(in the rows, 128 means zero)
Known rows, with every way that one mark hangs from another:
q724(q354): [105 136 113 106 141 140 121 126 102 154 119 133 153 126 132 136 147  99
 148 151]
q463(q997(q987(q724(q970)))): [144 163 107 126 129 162 104  99  97 139 138 108 159 140 127 141 157 119
 132 144]
q970(q97 q724(q354(q199 q221) q987)): [104 143 137 115 136 155  98  71 102 186  92 108 160 124 167 131 153 109
 173 201]
q970(q97 q724(q354(q199) q987(q997))): [127 143 142 144 110 144 108  87 108 184 112 120 144 125 169 113 156 118
 169 205]
q354(q199(q97) q221 q724): [115 171  76 113 173 154 122 134  99 185  73 129 144 150 138 174 124  96
 140 132]
q970(q724): [146 118 143 102 123 124 129 124 120 109 125 114 145 113 132 126 138 109
 149 168]
q463(q997(q987(q724(q354(q199))))): [117 176  90 145 132 156 101 105  65 183 105 122 179 160 135 149 157 116
 142 147]
q724(q354 q970(q97) q987): [103 137 132 108 143 165  98  78 121 173 139 117 148 118 148 115 157 106
 157 196]
q987(q724(q354(q199(q97) q221) q970)): [ 95 172  87 113 186 166  88  78  87 220  85 123 165 139 148 171 127  95
 161 156]
q463(q997(q987(q724(q354(q199(q97)) q970)))): [121 172  93 134 152 165 100  84  84 192 123 124 190 156 128 155 137 110
 142 164]
q221(q354(q724)): [136 149 111 105 126 131 135 162 116 131 110 128 158 149 139 127 139 109
 131 145]
q463(q997(q987(q724(q354(q221) q970)))): [104 175  96 117 140 178  92  76  84 177 114 111 178 143 140 164 158 109
 151 146]
q354(q221 q724): [113 167  88  99 155 156 121 140 103 154  86 122 131 137 140 162 143  98
 141 126]
q997(q987(q724(q354(q199 q221) q970))): [ 87 190  78 117 165 177  72  63  57 209  92 100 179 132 144 169 156 117
 146 138]
q199(q97): [143 132 115 106 153 126 138 129 127 134 134 136 140 131 120 144 136 100
 139 146]
q987(q724(q354(q221)) q997): [110 182  93 127 150 147 106 103  90 202  90 136 134 137 163 164 161 106
 165 130]
q997(q987(q724(q970(q97)))): [155 168 124 110 145 149 104  83 104 141 125 104 142 121 129 127 168 127
 135 164]
q970(q97 q724(q987)): [155 124 159 109 123 129 123  96 134 124 136 111 138 115 148 108 156 118
 161 198]

Rows:
[102 183  85 135 168 167  93  80  89 231  87 132 149 139 160 173 133 100
 160 148]
q987(q724(q354(q199(q97) q221) q970) q997)
[107 180  86 130 157 177  92  69  81 207 104 120 190 156 138 175 139 104
 148 154]
q463(q997(q987(q724(q354(q199(q97) q221) q970))))
[119 173 118 123 146 167  97  80 106 196  90 124 124 122 162 145 161 107
 166 170]
q987(q724(q354(q221) q970(q97)) q997)
[132 165 116 147 111 165 102 113 119 183 113 114 143 149 174 108 150 121
 139 183]
q221(q354(q199 q724(q970(q97) q987(q997))))
[105 169  93 129 158 146 100 116  72 197  85 127 154 144 146 147 143 106
 153 145]
q987(q724(q354(q199)))
[140 136 153 126 111 133 121  90 129 162 132 129 141 119 163 110 161 117
 175 204]
q970(q97 q724(q354 q987(q997)))
[ 81 149  97 107 167 171  97  84  98 198  99 124 166 126 136 164 124  89
 151 163]
q724(q354(q199(q97) q221) q970)
[ 97 156 121 123 136 175  90  65 119 195 124 121 132 120 170 136 168 107
 165 178]
q724(q354(q221) q970(q97) q987(q997))
[140 167 108 134 141 151 104 110 107 164 123 118 119 125 149 141 150 113
 145 140]
q987(q724(q970) q997)
[114 174  98 107 157 154  93  81  83 176 129 111 175 127 131 149 156 121
 144 147]
q997(q987(q724(q354 q970)))
[ 80 142 108  95 153 172  95  92 103 170 109 115 157 115 140 153 141  92
 152 155]
q724(q354(q221) q970)
[ 68 167  88 139 143 187  73  66  87 227 114 113 150 129 174 154 154 101
 158 149]
q724(q354(q199 q221) q970 q987(q997))
[132 164 125 129 138 155 105  94 110 184 106 129 125 122 154 125 156 112
 160 181]
q987(q724(q354 q970(q97)) q997)
[108 188  86 105 163 147 101  85  76 187 102 119 169 139 139 170 170 116
 151 125]
q997(q987(q724(q354(q221))))
[138 153 100 119 141 132 136 155 114 160  99 137 170 163 137 138 119 105
 129 153]
q221(q354(q199(q97) q724))
[124 146 145 119 118 145 112  73 126 175 115 123 139 118 174 129 167 112
 180 194]
q970(q97 q724(q354(q221) q987(q997)))
[ 84 144 121 113 142 182  89  81  94 184  80 110 148 116 144 136 145  97
 150 183]
q724(q354(q199 q221) q970(q97))
[117 177 108 123 151 166  86  73  75 188  99 106 166 130 136 132 160 124
 143 178]
q997(q987(q724(q354(q199) q970(q97))))
[ 93 151 107 129 136 164  95  86 112 191 150 125 144 124 158 133 158 106
 157 160]
q724(q354 q970 q987(q997))
[108 154 113 131 145 145 107  76 107 213 113 131 163 135 171 158 139 105
 175 173]
q970(q724(q354(q199(q97) q221) q987(q997)))
[128 149 103 113 145 149 120 136 116 163 107 125 174 151 137 134 110 103
 129 165]
q221(q354(q199(q97) q724(q970)))
[125 168 114 139 126 177  93  81  80 178 103 111 170 146 135 127 157 118
 143 188]
q463(q997(q987(q724(q354(q199) q970(q97)))))
